What can hang from each mark
Z_378: Z_175 Z_859
Z_913: Z_617
Z_808: Z_378 Z_521
Z_175: Z_378 Z_666 Z_808
Z_859: Z_175 Z_913
Z_617: Z_592 Z_913

Each row was made from one small tree. Brackets hold a mark, then the marks that hang from it, in the order of their numbers. Every link used is in the known rows. Write each row's tree.
Known rows
(Z_175 (Z_808 (Z_378 (Z_859 Z_913)) Z_521)): [-0.53 -1.06 -2.09 -2.84  1.80 -0.68 -0.73  0.14 -0.72 -1.58  1.76  0.33
 -2.63 -0.15  1.18  1.57  0.13  1.13  3.62  2.74 -1.07  1.60 -0.30  0.03
 -2.28]
(Z_617 Z_592): [-0.06 -0.07 -0.29  0.14 -0.19 -0.52  0.47 -0.12 -0.21  0.05 -0.15 -0.25
  0.08  0.22 -0.10  0.00 -0.20  0.40 -0.03 -3.19 -0.25 -0.63  0.41 -0.24
  0.05]
(Z_175 Z_378): [-0.09  0.83  0.17  0.02 -1.00 -0.42 -0.39  0.08 -0.43 -0.66 -0.07  0.18
  0.00  0.48 -0.54  0.36  0.35 -0.49  0.58 -0.28  0.13 -0.08  0.02 -0.48
 -0.19]
(Z_378 (Z_175 Z_666 (Z_808 Z_521))): [-0.01 -0.41 -3.69 -0.88 -0.03 -0.66  0.42  0.10 -1.74 -1.93  0.63  0.38
 -0.05  0.36  0.09  0.81  0.11  1.24  1.64 -0.02 -0.02  0.49 -0.62 -0.41
 -1.31]
(Z_378 (Z_175 Z_666 Z_808) Z_859): [-0.22 -0.55 -3.68 -0.43  0.72 -0.89  0.11  0.28 -1.92 -0.67  0.29  0.40
 -0.72  0.24  3.10  0.49  0.85  1.72  1.79  1.43 -0.21  0.68 -0.06 -1.28
  0.99]
(Z_175 Z_378 Z_808): [-0.33  1.16 -1.70 -0.61 -0.12 -1.46 -0.16  0.55 -0.52 -0.58  0.19  0.32
 -0.06  0.37 -0.63  1.00  0.54 -0.51  3.29 -0.23  0.54  0.01  0.18 -0.41
 -0.09]
(Z_175 Z_666 (Z_808 (Z_378 Z_859) Z_521)): [-0.52 -1.14 -1.89 -0.88  0.80 -1.24 -0.62  0.23 -2.08 -1.65  1.16  0.37
 -1.44  0.35  0.89  1.02  0.24  0.46  1.14  2.42 -0.12  1.69 -0.60 -0.39
 -2.73]
(Z_378 (Z_175 Z_666)): [-0.05 -0.33 -1.76 -0.10 -0.78  0.24  0.07 -0.10 -1.42 -0.66  0.01  0.20
  0.33  0.31  0.26 -0.27  0.01  1.12 -1.25 -0.16 -0.11  0.12  0.16 -0.70
  1.21]
(Z_175 (Z_378 Z_859) Z_666): [-0.39  0.12  0.04 -0.07 -1.31 -0.73 -0.35  0.28 -1.85 -0.96  0.18  0.43
 -0.95  0.53  2.34  0.17  1.05 -0.36 -0.78  0.91 -0.32  0.56 -0.12 -1.35
 -0.45]
(Z_808 (Z_378 (Z_175 Z_666)) Z_521): [-0.05 -1.17 -1.52 -0.31 -0.63  0.56 -0.75 -0.44 -1.82 -1.90  0.95  0.42
 -0.35  0.38 -1.51  0.38 -0.60  1.24 -2.04  0.88 -0.32  0.95 -0.27 -0.23
 -0.94]
(Z_859 (Z_175 Z_378) (Z_913 Z_617)): [ 1.06  0.65 -4.03 -1.98 -0.79  0.18 -0.09  0.21 -0.59 -1.36  1.40 -0.28
 -1.34 -1.09 -0.76  0.34  0.96  0.60  1.77 -0.15 -0.79  2.87  0.59 -0.65
  1.58]
(Z_175 Z_666 (Z_808 (Z_378 Z_859))): [-0.44 -0.81 -1.87 -0.74  0.86 -1.36 -0.75  0.29 -1.86 -0.46  0.82  0.46
 -1.14  0.18  0.96  0.75  0.46  0.32  1.10  2.46 -0.08  1.07  0.02 -0.59
 -0.29]
(Z_378 (Z_175 (Z_808 Z_521)) (Z_859 Z_913)): [-0.54 -0.99 -3.97 -2.64  1.58 -0.38  0.08  0.06 -0.79 -1.59  1.33  0.40
 -2.24 -0.17  3.19  1.32  0.56  2.62  4.08  1.79 -1.24  1.19 -0.57 -0.82
 -1.04]
(Z_378 Z_859): [-0.20 -0.52 -0.04  0.28  0.47  0.06 -0.20  0.05 -0.24  0.01  0.24 -0.01
 -0.83  0.02  2.89  0.02  0.54  0.62  0.10  1.38 -0.23  0.73 -0.14 -0.67
 -0.09]
(Z_808 (Z_378 (Z_859 (Z_913 Z_617))) Z_521): [ 1.02 -1.54 -0.89 -1.94  0.96  0.38 -0.65 -0.17 -0.82 -1.72  2.23 -0.41
 -2.93 -1.02  1.05  0.54  0.41  1.24  0.94  2.47 -1.35  4.39 -0.18  0.03
 -1.62]
(Z_175 (Z_378 (Z_859 (Z_913 Z_617)))): [ 1.00  0.03 -0.98 -1.96 -0.25 -0.25 -0.34  0.23 -0.84 -1.03  1.48 -0.27
 -2.52 -0.79  2.23  0.15  1.43  0.38  1.80  1.13 -1.40  3.36  0.67 -0.95
  0.40]
(Z_378 (Z_859 (Z_175 Z_808))): [-0.28 -0.30 -5.04 -0.24  1.50 -0.41  0.08  0.29 -0.37 -0.29  0.55  0.16
 -0.75 -0.36  2.94  0.98  0.94  1.43  3.04  1.59  0.23  0.64 -0.07 -0.67
  0.73]
(Z_378 (Z_175 Z_666) (Z_859 Z_913)): [-0.45 -1.12 -2.09 -2.19 -0.10  0.16  0.10 -0.12 -1.74 -0.54  0.74  0.38
 -1.92 -0.15  3.24  0.06  0.60  1.94 -0.30  1.69 -1.64  0.76  0.06 -1.52
  1.15]
(Z_175 Z_666): [-0.02 -0.08  0.06 -0.02 -0.76 -0.40  0.33  0.19 -1.15 -0.30  0.00  0.05
 -0.07  0.09 -0.22 -0.28  0.18 -0.37 -1.46 -0.07 -0.03 -0.08  0.05 -0.32
 -0.24]
(Z_175 (Z_378 Z_859) Z_666 Z_808): [-0.51  0.44 -1.87 -0.73 -0.53 -1.76 -0.11  0.59 -2.03 -1.05  0.20  0.51
 -0.99  0.49  2.09  0.72  1.28 -0.24  1.98  1.13  0.23  0.69 -0.05 -1.43
 -0.49]
(Z_617 Z_913): [-0.13 -0.29 -0.20  1.99  0.14  0.64 -0.12 -0.09 -0.16  0.14 -0.26 -0.27
  0.41  0.39 -0.15  0.16 -0.11  0.47 -0.43 -0.48  1.33 -0.48  0.52 -0.26
  0.19]

Which tree is each row?
[ 1.13 -0.76 -4.33 -1.88  0.76  0.82  0.23  0.07 -0.46 -0.68  1.61 -0.35
 -2.32 -1.59  2.69  0.14  1.12  1.76  1.44  1.50 -1.29  3.54  0.49 -0.64
  1.66]  (Z_378 (Z_859 Z_175 (Z_913 Z_617)))
[-0.50 -1.10 -2.09 -2.85  1.07 -1.38 -0.61  0.51 -1.74 -0.53  1.16  0.38
 -2.46 -0.11  1.20  0.87  0.46  0.51  2.05  2.96 -1.25  1.38  0.34 -0.87
 -0.12]  (Z_175 Z_666 (Z_808 (Z_378 (Z_859 Z_913))))
[-0.40 -0.62 -4.92 -0.74  0.86 -0.62  0.59  0.28 -1.95 -1.78  1.03  0.45
 -0.87 -0.03  2.57  1.02  0.80  1.31  1.40  1.47  0.00  1.11 -0.76 -0.81
 -1.89]  (Z_378 (Z_859 (Z_175 Z_666 (Z_808 Z_521))))
[-0.25 -0.59 -4.76 -1.07  0.46 -0.57 -0.22  0.09 -1.81 -2.08  1.09  0.52
 -0.29  0.14 -1.91  1.28 -0.32  0.62  0.92  0.96  0.24  1.09 -0.48  0.02
 -1.55]  (Z_859 (Z_175 Z_666 (Z_808 Z_378 Z_521)))
[-0.25  0.14 -5.27 -2.73  1.19 -0.64  0.37  0.45 -0.08 -0.34  0.85  0.23
 -1.09 -0.71  0.16  1.28  0.29  1.02  3.82  0.70 -0.81  0.21 -0.02 -0.41
  1.00]  (Z_859 (Z_175 Z_808) Z_913)
[-0.67  0.05 -0.24 -1.97 -0.37 -0.35 -0.59  0.19 -0.60 -0.64  0.70  0.24
 -2.24  0.01  2.39  0.63  1.00  0.32  1.79  1.58 -1.46  0.80  0.00 -1.16
 -0.21]  (Z_175 (Z_378 (Z_859 Z_913)))
[-0.44  0.82 -1.67 -0.81 -0.14 -1.18 -0.05  0.32 -0.75 -1.91  0.46  0.22
 -0.34  0.57 -0.66  1.34  0.38 -0.35  3.16 -0.21  0.50  0.46 -0.27 -0.04
 -2.67]  (Z_175 Z_378 (Z_808 Z_521))
[-0.43  0.40 -3.31 -2.23 -1.52 -0.29  0.00  0.24 -1.56 -1.20  0.85  0.53
 -1.24 -0.16 -0.53  0.52  0.62  0.24 -0.24  0.12 -1.00 -0.04  0.06 -0.93
  0.84]  (Z_859 (Z_175 Z_378 Z_666) Z_913)
[-0.30 -0.79 -3.54 -0.69  0.48 -0.67  0.24  0.07 -2.08 -1.91  0.78  0.50
 -0.93  0.38  3.05  0.82  0.64  1.84  1.61  1.42 -0.34  1.19 -0.79 -0.78
 -1.38]  (Z_378 (Z_175 Z_666 (Z_808 Z_521)) Z_859)
[-0.45  0.56 -1.63 -0.96 -1.01 -1.68  0.03  0.50 -2.04 -2.33  0.56  0.46
 -0.49  0.73 -0.86  0.94  0.51 -0.76  2.02 -0.38  0.56  0.49 -0.48 -0.48
 -2.95]  (Z_175 Z_378 Z_666 (Z_808 Z_521))
[-0.39  0.67 -4.75 -0.76 -0.78 -1.14  0.28  0.44 -1.99 -2.45  0.75  0.63
 -0.02  0.28 -0.83  1.23  0.61  0.18  1.86 -0.29  0.53  0.39 -0.58 -0.85
 -1.82]  (Z_859 (Z_175 Z_378 Z_666 (Z_808 Z_521)))
[-0.41  0.99 -1.81 -0.95 -0.92 -1.87  0.07  0.73 -1.75 -0.89  0.10  0.46
 -0.16  0.51 -0.98  0.67  0.69 -0.95  1.81 -0.40  0.34  0.10  0.16 -0.57
 -0.52]  (Z_175 Z_378 Z_666 Z_808)
[ 1.18 -0.42 -6.02 -2.85  1.36 -0.30 -0.53  0.40 -0.52 -1.05  2.04 -0.17
 -1.55 -1.34 -1.78  0.87  0.35  1.11  3.88  1.15 -0.60  3.26  0.71  0.16
  1.80]  (Z_859 (Z_175 (Z_808 Z_378)) (Z_913 Z_617))
[-0.47 -1.25 -2.10 -1.90  0.96  0.78 -1.18 -0.40 -0.55 -0.58  1.25  0.26
 -2.35 -0.14  1.80  0.48 -0.04  2.58  0.81  2.73 -1.66  1.23  0.17 -0.94
  1.73]  (Z_808 (Z_378 Z_175 (Z_859 Z_913)))
[-0.07  0.21 -4.95 -0.62  0.25 -0.93  0.44  0.53 -1.50 -0.56  0.45  0.38
  0.18 -0.16 -0.20  0.64  0.38  0.43  1.43  0.18  0.30  0.08  0.06 -0.42
  0.67]  (Z_859 (Z_175 Z_666 Z_808))
[-0.24 -0.48 -5.19 -3.00  0.66 -0.84 -0.40  0.39 -1.48 -0.89  1.27  0.50
 -1.40 -0.43 -1.77  1.19 -0.07  0.80  1.94  1.42 -0.88  0.65  0.50 -0.51
  1.08]  (Z_859 (Z_175 Z_666 (Z_808 Z_378)) Z_913)
[-0.76  0.02 -2.07 -2.71  0.58 -1.27 -0.06  0.39 -0.95 -1.87  1.18  0.38
 -2.54  0.15  2.30  1.55  1.04  0.49  4.28  1.59 -1.02  1.07 -0.47 -0.87
 -2.54]  (Z_175 (Z_378 (Z_859 Z_913)) (Z_808 Z_521))
[-0.31 -0.69 -3.56 -1.85  0.86  0.65 -0.04 -0.09 -0.15 -0.23  0.93  0.33
 -1.98 -0.75  3.15  0.52  0.62  1.70  1.12  1.81 -1.56  0.80 -0.02 -0.91
  0.79]  (Z_378 (Z_859 Z_175 Z_913))
[ 1.28 -0.38 -4.44 -1.89  0.10 -0.07  0.79  0.08 -0.36 -0.59  1.49 -0.56
 -1.23 -1.32 -0.24  0.16  0.49  1.53  1.14 -2.97 -1.08  2.26  0.93 -0.46
  1.84]  (Z_859 Z_175 (Z_913 (Z_617 Z_592)))
[-0.45 -1.53 -2.01 -2.11  0.08  0.25 -0.97 -0.26 -1.78 -0.87  1.10  0.49
 -2.26 -0.06  1.55  0.24  0.24  1.96 -0.71  2.65 -1.83  1.22  0.14 -1.21
  1.43]  (Z_808 (Z_378 (Z_175 Z_666) (Z_859 Z_913)))
[ 0.99  0.53 -4.23 -1.86 -0.93 -0.28  0.47  0.12 -0.82 -1.28  1.36 -0.46
 -1.18 -0.94 -0.86  0.50  0.73  0.97  1.63 -3.40 -0.96  2.13  1.14 -0.95
  1.70]  (Z_859 (Z_175 Z_378) (Z_913 (Z_617 Z_592)))
[-0.41 -1.47 -3.38 -2.07  0.21  0.20 -0.57 -0.05 -1.62 -0.84  1.17  0.48
 -2.14 -0.54  1.20  0.43  0.33  1.28 -0.90  2.76 -1.67  1.14  0.14 -1.12
  0.93]  (Z_808 (Z_378 (Z_859 (Z_175 Z_666) Z_913)))
[-0.30 -1.08 -3.20  0.24  0.08  0.31 -0.68 -0.20 -1.63 -0.92  0.84  0.53
 -0.87 -0.16  0.98  0.23  0.26  1.11 -2.04  2.43 -0.21  1.14 -0.07 -0.82
  0.85]  (Z_808 (Z_378 (Z_859 (Z_175 Z_666))))
[-0.47 -0.73 -3.53 -1.98 -0.01  0.15  0.20  0.09 -1.46 -0.55  0.95  0.34
 -2.03 -0.57  2.67  0.28  0.83  1.38 -0.32  1.82 -1.57  0.76  0.06 -1.29
  0.71]  (Z_378 (Z_859 (Z_175 Z_666) Z_913))
[-0.52 -1.57 -0.25 -2.24  0.97  0.31 -1.02 -0.28 -0.49 -1.39  1.50  0.15
 -2.76 -0.19  1.22  0.84 -0.09  1.09  0.71  2.77 -1.54  1.58 -0.58 -0.13
 -2.20]  (Z_808 (Z_378 (Z_859 Z_913)) Z_521)
[-0.41 -0.42 -4.99 -0.44  1.58 -0.17  0.31  0.11 -0.56 -1.60  0.89  0.25
 -0.84 -0.28  2.93  1.19  0.74  1.64  2.92  1.38  0.19  1.11 -0.86 -0.34
 -1.82]  (Z_378 (Z_859 (Z_175 (Z_808 Z_521))))
[-0.66  0.23 -1.68 -0.66 -0.38 -1.59  0.00  0.54 -2.18 -2.20  0.74  0.47
 -1.26  0.70  2.14  1.10  1.08 -0.05  2.04  1.17  0.07  1.11 -0.62 -1.09
 -2.97]  (Z_175 (Z_378 Z_859) Z_666 (Z_808 Z_521))
[-0.42 -0.61 -5.45 -2.60  0.84 -0.96  0.37  0.65 -1.56 -0.70  1.06  0.50
 -1.97 -0.49  2.71  1.04  0.99  1.22  2.62  2.04 -1.18  0.81  0.07 -1.22
  0.56]  (Z_378 (Z_859 (Z_175 Z_666 Z_808) Z_913))
[-0.58 -0.04 -0.20 -2.19 -1.11 -0.83 -0.21  0.34 -1.83 -1.00  0.66  0.45
 -2.25  0.11  2.18  0.37  1.05 -0.02  0.21  1.50 -1.44  0.72  0.27 -1.50
 -0.38]  (Z_175 (Z_378 (Z_859 Z_913)) Z_666)
[-0.22 -1.39 -1.70  0.00 -0.12  0.45 -0.89 -0.43 -1.81 -0.89  0.67  0.47
 -0.93  0.30  1.60  0.01  0.18  1.77 -1.62  2.24 -0.50  1.19 -0.16 -1.03
  1.19]  (Z_808 (Z_378 (Z_175 Z_666) Z_859))
[-0.08 -0.27 -1.69 -0.70  0.40 -1.56 -0.46  0.40 -1.58 -0.53  0.54  0.29
 -0.36  0.28 -1.88  0.54 -0.07 -0.53  1.14  1.00  0.29  0.41  0.14 -0.09
 -0.19]  (Z_175 Z_666 (Z_808 Z_378))
[ 1.29 -0.26 -4.22 -2.09  0.40  0.53  0.28  0.07 -0.27 -0.62  1.48 -0.35
 -1.38 -1.43 -0.12  0.08  0.51  1.09  1.23  0.18 -0.90  2.85  0.47 -0.17
  1.72]  (Z_859 Z_175 (Z_913 Z_617))
[-0.43 -1.49  0.01 -0.16  0.73  0.43 -0.94 -0.40 -0.62 -1.48  1.05  0.15
 -1.41  0.17  1.26  0.60 -0.13  0.77 -0.34  2.40 -0.48  1.48 -0.76  0.07
 -2.40]  (Z_808 (Z_378 Z_859) Z_521)
[-0.55 -1.49 -3.29 -2.09  1.16  0.85 -0.76 -0.48 -0.56 -1.68  1.74  0.34
 -2.35 -0.61  1.42  1.10 -0.01  1.87  0.45  2.78 -1.40  1.71 -0.65 -0.49
 -1.30]  (Z_808 (Z_378 (Z_859 Z_175 Z_913)) Z_521)
[-0.19 -0.92 -1.96  0.02 -0.43  0.19 -0.12 -0.20 -1.69 -0.41  0.19  0.39
 -0.78  0.25  3.19 -0.15  0.62  1.87 -1.18  1.50 -0.48  0.69 -0.06 -1.24
  1.17]  (Z_378 (Z_175 Z_666) Z_859)
[ 0.98 -0.61 -4.72 -2.56  1.51 -0.40  0.06  0.40 -0.90 -0.74  1.60 -0.31
 -2.27 -1.06  3.08  0.58  1.26  2.55  4.60  1.60 -1.15  3.66  0.43 -0.83
  2.04]  (Z_378 (Z_175 Z_808) (Z_859 (Z_913 Z_617)))
[-0.07 -0.86 -1.70 -0.18 -0.57  0.36 -0.89 -0.31 -1.53 -0.72  0.48  0.41
 -0.10  0.41 -1.53  0.05 -0.43  1.18 -1.81  0.68 -0.38  0.61  0.07 -0.53
  1.46]  (Z_808 (Z_378 (Z_175 Z_666)))
[ 1.13 -0.86 -4.32 -1.90 -0.12  0.17  0.33  0.25 -1.72 -0.96  1.74 -0.15
 -2.30 -1.32  2.49 -0.20  1.21  1.36  0.24  1.53 -1.26  3.55  0.52 -1.02
  1.47]  (Z_378 (Z_859 (Z_175 Z_666) (Z_913 Z_617)))
